Known rows, with every step that occurs
L, Q, U, A, W: [-6.23  1.57  0.97 -3.82 -1.66  1.09  3.89 -0.01  3.78  1.99  1.96 -0.42
 -2.37  1.45 -0.87  1.89 -2.96  3.21 -5.54 -4.16  1.46  3.86]
J, U, Q: [-2.70 -0.90  0.45 -0.02 -3.50 -3.15  0.35  2.16 -5.34 -0.18 -2.12  1.14
 -2.42 -1.67  0.61  0.43 -3.18  0.73  0.31 -1.82 -3.37  6.24]
J, W, Q, U, A, L: [-1.46  3.66 -2.47 -4.80 -0.61 -0.48  2.22 -0.55 -0.49  0.29  0.74  0.07
 -4.83  0.75 -0.82 -1.55 -1.92 -0.14 -2.89 -4.00 -2.47  2.81]
W, J, L, Q, U, A: [-3.19  2.40 -4.50 -1.42 -5.04  1.74  1.12  2.60 -0.82 -0.10  0.82 -1.18
  0.95  1.36 -0.63  1.43 -0.68  0.06 -6.83 -2.15  3.35  6.03]
U, A, W, J: [-2.20  4.25  0.87 -0.93 -2.56  2.65  1.82  0.29 -0.72  2.79  2.18  0.76
  0.46  2.25 -2.81  0.79 -0.46  0.52 -4.62 -2.89 -1.38  2.60]
W, J: [ 0.51  1.77 -4.01  1.49 -1.54  2.06 -2.37  0.52 -0.30  1.08  1.15 -0.89
  3.11  2.40 -0.46  0.79  0.14 -1.16 -2.34 -1.14 -0.12  2.86]
J, U, A, W: [-4.12  2.10  3.08 -0.46 -3.29  1.09  0.04  2.46 -3.38  1.78  0.87  1.60
 -3.17 -1.00 -1.74  2.30 -1.90  0.83 -1.44 -3.48 -3.45  4.13]
Q, L: [ 1.06  0.73 -1.76  6.77 -0.54  0.35 -1.83 -2.34 -3.10  2.03  0.20  1.00
  1.30  0.77 -0.52  0.34  1.25  0.94  0.54  1.70  1.59 -0.73]
A, W, Q, L: [ 0.37  2.96 -4.76  3.45  1.85  1.64 -0.85 -3.02 -3.93  4.81  3.57  0.32
 -0.82  2.42 -2.16 -0.22 -0.43  0.94 -1.48  0.40 -0.39 -0.63]
W, Q: [ 2.00  1.02 -3.01  1.53 -0.04 -1.12  1.43 -1.62  1.03  0.49  1.65 -1.45
 -1.33  0.10 -0.46 -2.17 -2.50 -0.17 -1.44  0.44 -2.96 -0.20]
Q, W, J, U: [-3.05  1.33 -4.25 -0.19 -3.40  1.58 -3.20 -1.78 -0.64  3.79 -0.73 -0.30
  2.67  2.58  1.31  2.99  0.07  1.06 -1.77 -1.01  1.77  5.86]
A, U, Q, W, J, L: [-3.53 -0.82 -4.76  1.01 -4.62 -1.10  1.10  0.63 -2.91  4.72 -1.39 -0.15
  2.02  3.85  1.23 -0.01  0.64  1.96 -0.99 -2.02  3.42  8.79]
A, W: [-1.87  1.69 -1.38 -2.45  2.15  2.34 -0.75 -0.26 -2.75  3.15  2.12  0.83
 -0.70  1.88 -1.55  1.37  0.75  0.55 -0.62 -1.07  0.91 -0.05]
J, U, A: [-2.97  0.98  3.94  0.93 -4.64 -0.32  0.46  2.56 -1.56 -0.19 -0.48  1.08
 -2.73 -2.18 -0.81  1.47 -2.40  0.52 -1.04 -2.79 -3.95  4.10]
L, Q, U, A, W, J: [-6.05  2.56 -1.18 -3.26 -2.61  2.12  2.62  0.32  3.49  2.52  2.60 -0.90
 -0.66  2.74 -1.13  2.36 -2.84  2.57 -6.89 -4.72  1.38  5.23]
W, J, U, A: [-1.89  2.53 -0.88  2.26 -5.17  1.81 -2.00  2.68 -1.53  0.84  0.71 -0.05
  0.93  0.66 -1.09  1.96 -1.78 -0.74 -3.26 -3.45 -3.25  6.18]
A, L, Q: [-2.58 -0.72  0.25 -0.14  3.20 -0.11  2.77 -0.02 -1.81 -1.54  0.56  0.77
 -2.09  0.60 -2.07  1.09  1.33  2.01 -1.77 -2.02  0.99  2.13]
A, L, Q, W: [-3.92 -0.53 -0.53 -1.47  2.59 -0.18  3.17 -2.44 -0.70  0.27 -0.45  0.84
 -1.16  1.72 -1.08  1.75  1.93  3.37 -2.10 -1.32  3.23  3.03]
Q, W: [-2.10  0.29 -1.05 -2.07 -0.90 -0.11  0.30 -3.87  1.59  2.89 -1.50  0.13
  1.25  1.72  1.48  1.05  0.85  2.06 -0.48  1.07  3.44  1.34]
L, Q, W, J, U, A: [-4.37  1.74 -0.34 -3.45 -4.41  0.66  2.01 -0.94  1.31  3.66  0.37 -0.27
  0.84  1.35  0.35  3.57 -2.79  2.80 -5.98 -2.28  0.34  6.96]
J, U, Q, L: [-1.99 -0.42 -0.56  4.17 -4.04 -2.89 -0.74  0.65 -7.46  1.25 -2.09  1.71
 -1.57 -1.18  0.25  0.63 -2.39  1.40  0.66 -0.72 -2.41  5.75]

Rows
[-2.74  1.76 -2.33  3.30 -1.34 -0.83  3.44 -2.11  4.09 -1.03  1.10 -1.35
 -3.37  1.41 -1.52 -2.55 -2.00  1.60 -2.97 -3.08 -1.37  2.10] -> W, Q, U, A, L
[-4.39  0.63 -1.22 -3.66 -3.80 -0.28  3.71  2.51 -0.73 -1.36 -0.61 -0.44
 -2.62 -1.24 -0.06  0.90 -0.91  1.40 -5.15 -1.08  4.72  3.94] -> J, L, Q, U, A
[-4.97  1.32  1.08  0.41 -3.60  0.29  2.04 -0.31  5.24 -0.50 -0.43 -0.54
 -1.59  1.10 -0.07 -0.42 -1.42  1.69 -2.53 -3.49  1.32  2.46] -> Q, U, A
[-4.36  2.03 -2.22  1.02 -3.47  1.37 -0.86 -1.86 -0.81  2.39 -1.11  0.62
  1.40  2.71 -0.42  2.51  1.05  1.85 -2.66 -2.33  1.31  6.57] -> Q, W, J, U, A, L
[-4.09  1.40  4.11 -1.02 -1.22 -0.76  6.44 -1.83  1.29 -0.14 -0.64  1.40
 -2.08  0.60 -2.13  0.60  0.33  3.51 -4.13 -2.38  0.56  3.07] -> U, A, L, Q, W
[-1.34  0.88 -4.92  2.12 -0.83 -0.40  0.53 -1.99  4.12  0.35  1.60 -2.31
 -1.89  1.42  0.35 -1.95 -2.81  0.65 -1.82 -1.55 -0.75  1.23] -> W, Q, U
[ 2.84  1.68 -4.40  7.17 -0.55 -0.85  0.00 -3.53 -1.50  2.06  1.78 -0.63
 -0.26  0.71 -0.80 -1.84 -1.50  0.55 -1.02  1.84 -1.75 -0.80] -> W, Q, L
[-3.72 -1.74 -1.56  1.16 -2.98 -1.98  2.17 -0.80 -0.36  5.05 -1.44  0.19
  0.95  3.39  1.52 -0.38 -0.37  3.04  0.71 -2.37  1.63  7.03] -> A, U, Q, W
[ 3.12  3.56 -4.01 -1.92 -0.39 -0.55 -0.67 -1.62 -4.46  2.95  1.30  0.44
 -2.23  0.07 -0.07 -1.00 -1.84 -1.00 -1.34 -0.01 -2.88  0.47] -> J, W, Q, L
[ 2.44  3.12 -2.98 -6.06 -0.03 -0.68  0.57 -0.14 -2.45  1.74  1.27 -0.26
 -3.07 -0.38  0.21 -1.19 -2.66 -1.58 -1.69 -1.00 -3.85  0.90] -> J, W, Q
[-5.27  0.77  1.71 -2.67 -2.89 -0.09  4.25  0.14  5.22  0.36  0.86 -0.81
 -2.02  0.54 -0.08  1.33 -3.34  2.91 -5.24 -3.65  0.90  3.86] -> L, Q, U, A
[-3.27  2.09 -0.70  2.04 -3.65  1.62 -0.33  2.71 -2.47  0.13  1.10  0.28
 -0.25  0.92 -2.17  2.66 -1.32  0.47 -4.54 -4.52 -2.83  7.42] -> W, J, U, A, L, Q
[-2.16  1.34  4.10  1.98 -0.81 -0.45  4.58 -0.07 -0.14 -2.08 -0.64  1.64
 -2.21  0.04 -2.87 -0.91  1.28  1.51 -1.78 -2.45 -1.17  1.29] -> U, A, L
[-2.54  2.96  0.61  3.82 -3.48  0.77 -0.17  0.44 -4.47  3.02  1.77  1.31
 -3.23 -0.54 -2.26  1.40 -2.58  1.24 -1.89 -2.37 -4.04  3.56] -> J, U, A, W, Q, L
[-2.98  4.13 -0.02 -3.18 -3.30  2.37  3.40  1.71 -2.75  2.41  2.15  0.70
 -0.54  1.28 -2.84  1.46 -0.74  0.83 -6.77 -2.41  0.54  3.90] -> U, A, W, J, L, Q
[ 0.46  1.75 -6.00  0.40 -2.78  1.92 -2.05  2.49 -4.22 -0.28  0.20 -0.76
  2.34  1.06 -0.52  0.63  1.56 -1.94 -3.21  0.27  2.92  3.48] -> W, J, L
[-4.32  2.83 -6.95 -3.31 -0.52  4.02 -1.65  1.78 -3.68  3.10  2.81 -0.58
  0.44  3.40 -1.49  2.83  0.69  0.32 -5.16 -2.48  4.75  4.74] -> A, W, J, L, Q, U
[-3.87 -0.30 -3.54 -3.70 -2.13  0.00  1.80  2.46 -1.60 -1.18 -0.40 -0.79
 -2.14 -0.82  0.56  1.28 -0.25  0.99 -3.90 -0.43  5.72  3.49] -> J, L, Q, U
[-4.50  0.51  4.07  0.83 -2.63 -0.44  2.31  2.65 -2.60 -1.20 -0.24  1.53
 -4.08 -1.80 -2.11  2.21 -1.49  1.86 -2.14 -4.16 -3.25  5.51] -> J, U, A, L, Q
[-0.42  1.58 -5.52 -1.77 -2.90  1.66 -0.38  2.73 -3.80  0.25  1.06 -1.02
  1.90  0.83 -0.50  1.70  0.16 -0.90 -5.35 -0.23  2.84  4.72] -> W, J, L, Q
[-2.72  2.89 -4.28 -0.62 -0.37  4.01 -4.36  1.84 -4.90  3.98  2.96  0.43
  0.73  2.75 -1.78  3.34 -0.02 -0.50 -2.06 -3.11 -0.73  4.51] -> A, W, J, U
[-3.10  1.27  4.72  0.03 -0.78 -0.57  6.25  0.12  0.41 -1.56  0.13  1.36
 -2.80 -0.29 -2.89  0.09 -0.16  2.40 -3.94 -2.92 -1.24  2.53] -> U, A, L, Q
[-0.74  3.93 -2.27 -5.89 -2.26 -0.56  1.86 -0.31  0.80  1.37  0.95 -0.54
 -4.04  0.24  0.18 -1.40 -3.56 -0.50 -3.26 -3.30 -3.09  2.46] -> J, W, Q, U, A
[-2.63  1.50 -6.89 -1.46 -3.30  2.07 -1.07  2.52 -1.61  0.16  0.81 -1.55
  1.43  1.76 -0.07  1.79 -0.05 -0.38 -5.59 -1.55  4.41  5.64] -> W, J, L, Q, U
[-0.71  4.21  0.61  2.75 -1.91  0.71  3.38 -2.33 -1.38  3.45  2.59  0.97
 -1.87  1.22 -2.99 -0.96 -1.56  1.59 -3.59 -0.99 -2.44  0.21] -> U, A, W, Q, L
[-1.12  1.37 -3.75  2.22 -3.10  2.11 -4.44  2.65 -2.81  1.11  0.98 -0.58
  1.67  1.08 -0.28  2.42 -0.99 -1.25 -1.64 -2.54 -2.13  5.66] -> W, J, U
[ 0.11  0.03 -0.99  4.06 -2.52 -3.64  2.31 -2.34 -5.40  1.36 -2.27  1.67
  0.38  0.50  0.04 -1.86 -1.14  1.82 -0.48  1.21 -0.12  2.88] -> U, Q, L
[-2.66 -0.07 -2.62 -5.16 -2.09 -0.52  2.73  0.27 -2.98  0.78 -1.27  0.00
 -0.77 -0.79  0.91  1.82  0.59  1.64 -3.93  1.89  5.98  3.12] -> J, L, Q, W
[-1.61  1.00 -3.52  1.27 -4.49 -0.43 -2.04  2.24 -4.77  0.94 -0.48 -0.04
  1.25  1.04 -0.01  1.11 -2.39 -0.52 -2.23 -2.68 -2.97  7.82] -> W, J, U, Q
